What can hang from each mark:
k187: k105 k120 k177
k902: k120 k177
k120: k902 k938
k938: k120
k105: k902 k927 k938
k177: k927 k938
k927: k120 k177

Every row comes from one small tree of marks. Brackets hold a mark, then the marks that hang from it, in the order of their numbers. Every link used is in the known rows. Which tree was each row made from?
Known rows:
{k120 {k902 {k177 k927}} k938}: [ 29 -21   1 -24   0  27   0   5 -13   5  32   3  31   0   9  30 -15 -18
 -11 -23   4  -9  -3 -20 -17  -8]
{k177 k927 k938}: [ 14 -18 -24 -32 -38  18   8  11  -2  19 -22  12  31  -8 -29  25 -40 -15
 -20   3 -17 -17 -23   9 -10   3]
{k927 k177}: [ -9 -18  15 -10  -2 -10  17  18   5  -7  -5   6   7  33   1  10   4  -3
   5  -3  -6 -21 -25  -5 -12 -10]
{k187 k177}: [  6 -14  -4 -17 -18 -11  20  27  10  -3  -4  16  -6  14   4  21 -30   8
   0   0 -11  -8   8  10 -18 -14]
{k927 {k120 k902}}: [ 25 -20   0  -9 -17 -10   0   6   0 -19   0  -4   5  27 -12   7  -5   9
  -6   0  15  -7 -12 -25 -15 -22]
{k187 {k105 k938} k120}: [-12  -7  -8  27   2   7  23  15  -4   7 -36   9   4   9  -4  29  -9  41
  23  22   5  11   4  28 -19  -3]
{k187 {k105 k927} {k120 k938}}: [  0  -9 -12  17  10  10  17  24   5  24 -33   1  -9  -5  -1  25 -13  28
  12   3  12  10   4  23 -25 -23]
{k902 k120 k177}: [  9 -21   5 -18   2   3   9  -4   0 -21   3  -2  -5  18   8  25   1 -16
 -31   0  -2 -37 -14 -18 -19   7]
{k187 {k105 {k902 k120} k938} k177}: [-12  -8  -3  12  14  24  18  16  27  -1 -20  -6 -22  31  10  51  -7  29
  13  14  -3  -4  20  34 -21   0]
{k177 k927 {k938 {k120 k902}}}: [ 17 -33 -37 -26 -37  17 -13  -3  11  16 -15   0  45   4 -23  30 -49  10
 -30  -5  16 -12  11   4 -10   2]
{k187 {k105 k902 k927 k938} k120 k177}: [-23 -15 -10  29  39  35  20  17  18  27 -35   5 -12   9  11  52   2  37
  37  24 -15  18  39  69 -23  -9]
{k902 {k177 k938}}: [  4 -18 -17 -38 -17  -7   8   7   6  -1   1  10  15 -10  -4  21  -9 -24
 -14   1 -20 -24 -13 -10 -17   9]
{k927 {k120 k938} k177}: [  0  -8   2  -5  10 -27  11  28   7  -3  -3  -4   1  27  -4  -8  20 -11
   6  -3 -12  -5 -42 -26 -13 -20]
{k902 {k120 k938}}: [ 20 -11  -2  -1 -12  -7  13  10   7  -4  -4  -1  -8  32   7  14 -12   1
 -24 -12   1 -23 -24 -28 -14 -16]
{k938 k120}: [  2 -34  -7  -3 -29 -15  12   9  10   1 -23   2  11  21 -12  16 -24  21
 -18  -3   3 -18  -1   8 -15  -3]
{k902 {k120 k938} {k177 k927}}: [ 21 -19  -7 -21   5  25   7   1  -8   0   7  -1  10   4   6  31 -10 -27
 -34 -11 -11 -30 -23 -15 -18   2]
{k938 {k120 {k902 k177}}}: [  8 -38  -2 -16  -7  -4  -6  -7   9 -12  16  -4  19  15   9  24  -9   7
 -19 -12  20 -19  22 -12 -19  -1]
{k187 k105 {k120 {k902 {k177 k927}} k938}}: [ 22 -13 -15  -1   6  35  -3   9  -9  10  12   0  17 -17   2  39 -20  19
  -6   1  31   5  13   5 -21 -13]
{k105 {k902 k177} k927 {k938 k120}}: [-23 -51   1   8  40  25  10 -16   7  17 -15  -4  19  15  15  40  29  -6
  12  -3 -37 -13  21  37 -20  21]
{k177 {k927 k120}}: [ 18 -23  -7 -11 -25  11  12  10 -14  -1 -27  -1  14   6 -33  14 -20  -7
 -16  12 -16 -11 -32   3 -14  -6]
{k120 k902 k938}: [ 30 -15   6  -8 -15  -4   6  13   2   0  19   4  12  30   9  13 -17   8
   3 -24  16  -3  -3 -29 -14 -27]
{k177 k927 {k938 k120}}: [  6 -31 -40 -24 -41  11   2   6   8  23 -35   6  38  -5 -32  25 -48   3
 -34   5 -11 -20  -5  19 -11   9]

Write each row's tree:
[  6 -12 -17 -29  -5 -16 -10  12  19  -9   0  -8  20  22 -12   0  10  -8
  -3   5  11 -13 -21 -30 -11 -14] => {k927 {k120 k902} {k177 k938}}
[ 24 -19   6 -17   5   0   2   7  -1  -8  40   2  13  13  23  19   1 -10
  -1 -26  10 -12   1 -33 -18 -14] => {k120 {k902 k177} k938}
[-13 -24   7   2  14  52  18   1  -9  10 -10  -2  19  -5  -7  55   4   0
  21   9 -17  -2  -1  43 -18  18] => {k187 {k105 {k902 {k177 k927}} k938}}
[ 26 -16  -3 -18   8 -12  -2   7   0 -17  28  -7   6  10  11   8  15 -12
  -3 -13   5  -5 -12 -43 -19 -18] => {k927 {k120 {k902 k177} k938}}
[ 14 -26   4  -8   3   3  -2   3   1  -8 -16 -10   7  18  -6  11   4  -2
   3  -2   8   0  -2 -14 -17 -19] => {k105 {k927 {k120 k902}}}
[  5 -18 -20 -28  -9  49  -2  -5  11   7 -14 -13   7 -13 -22  57 -16 -11
 -33  16   1 -34  -8  24 -14  17] => {k187 {k105 {k902 k120 {k177 k927 k938}}}}
[ 10 -22 -33 -40 -17  11   1   5  -8   3 -15   2  26 -27 -29  21 -10 -36
 -26  15 -28 -21 -29  -3 -14  12] => {k902 {k177 {k927 k120} k938}}
[ 20 -24 -21 -43 -15  28  -9  -4  -4   5  17   5  39 -15  -8  34 -24 -24
 -21  -7   3 -19   0  -9 -13   6] => {k120 {k902 {k177 k927 k938}}}
[ 13 -13 -46 -25 -21  17   5  21   6  30 -21  22  19 -12 -18  38 -50   5
 -24  24 -18  -7  13  31 -15  -8] => {k187 k120 {k177 k927 k938}}
[ -3 -25 -23 -23 -13 -13 -10   7  30   3   0  -3  34  26  -3  13 -11  11
 -17  -6  20 -18   7 -11  -8  -4] => {k927 {k177 {k938 {k120 k902}}}}
[-19 -38  -9   9  10  44   9  -4   2  15 -23  -8  26  -6 -10  54  -4  16
   5   9 -12  -5  12  54 -19  25] => {k187 {k105 {k902 {k177 k927}} {k938 k120}}}
[-22 -36 -25 -18   5  20   1  -1  34  20 -30 -14   4 -22 -13  46   1   5
  -7   7  -2 -18  21  44 -21  13] => {k187 {k105 {k902 {k177 {k938 k120}}} k927}}
[ 36 -18 -10 -12 -13  14  -3  10  -8   4   4  -6  20  16 -16  11 -19  -3
  -9 -12   7   2 -22 -25 -11 -23] => {k177 {k927 {k120 k902 k938}}}
[ 19 -24   3 -22   1  -7  -4  -1  -4 -26  18  -6   7  10  -1  12  12  -9
  -8   0  10 -15  -6 -28 -18 -10] => {k927 {k120 {k902 k177}}}
[-14 -31  17  -3  31   9   7   8  10   3 -22 -14  -3  36  -9  13  41 -15
  12   9 -23 -15 -26  12 -12 -12] => {k105 k902 {k927 k120 k177}}
[ 13 -19 -27 -40 -14  26  -1  -5  -3   1 -11   1  21 -10 -12  36 -20 -37
 -45   7 -14 -40 -18  -7 -14  19] => {k902 k120 {k177 k927 k938}}
[  7 -16   9 -10   4 -12  -2  11   7 -22   6  -8  11  39  -6   2  18  -2
   3   1  16 -12 -21 -29 -13 -22] => {k927 {k120 k902} k177}
[ 25 -16 -12 -10 -16   7  12  18 -12  11 -16   1  13   5 -23  11 -19  -8
 -13  -3 -20  -3 -37 -10 -14 -15] => {k177 {k927 {k120 k938}}}
[ 21  -9 -26 -15  -9   2  14  34   5  13  -8   7   2   1 -12  18 -32  -5
  -7   0 -23   5 -13   4 -19 -19] => {k187 {k177 {k927 {k120 k938}}}}
[ 17 -15   0 -15   9  -3  11   4   4 -11  13  -1  -3  15  19  20   6 -19
 -26 -14  -6 -33 -17 -31 -20  -2] => {k902 {k120 k938} k177}
[  1 -32   6  -2  28  55   9 -18 -11   1   1  -4  18  25   3  52  15 -23
 -15   6 -33 -28 -10  17 -15  22] => {k105 {k902 k120 {k177 k927}} k938}
[ 16 -17 -36 -30 -36   7   3  11  -3  11 -34   2  25 -10 -41  15 -27 -15
 -24  15 -22 -11 -33  -1 -11   0] => {k177 {k927 k120} k938}
[ -5 -22  10  -7  25   0  -3   8   7 -11  -8 -14   8  29   2   5  28 -12
  12  -1  11  -5 -11 -16 -16 -19] => {k105 {k927 {k120 k902} k177}}
[-16 -24 -25 -23 -17 -22   3  13  30  11 -23   1  22  16 -13   7  -9   3
 -15   3  -6 -26  -9   4 -11   4] => {k927 {k177 {k938 k120}}}
[  0 -35 -39 -38 -24  13  -1  -2   5  17 -16   4  39 -24 -21  33 -31 -17
 -38   3 -17 -27   0  16 -14  24] => {k902 {k177 k927 {k938 k120}}}
[ 14 -12   3  -9  12 -18  -1  19  11 -12  17  -8  10  37   5  -4  19  -2
   9 -11  13  -2 -25 -41 -14 -29] => {k927 {k120 k902 k938} k177}
[-28  -6 -13 -22   3   3  13  24  24  13 -38  -5   7 -11  -9  21   0  -5
  15   7   5  -4 -13  20 -19  -1] => {k187 {k105 {k927 {k177 k938}}}}
[ 29 -17 -31 -30 -31  15 -11   5  -2   3 -13  -3  34  -1 -33  18 -30 -10
 -21   9   2  -7 -16 -15 -10  -7] => {k177 {k927 {k120 k902}} k938}
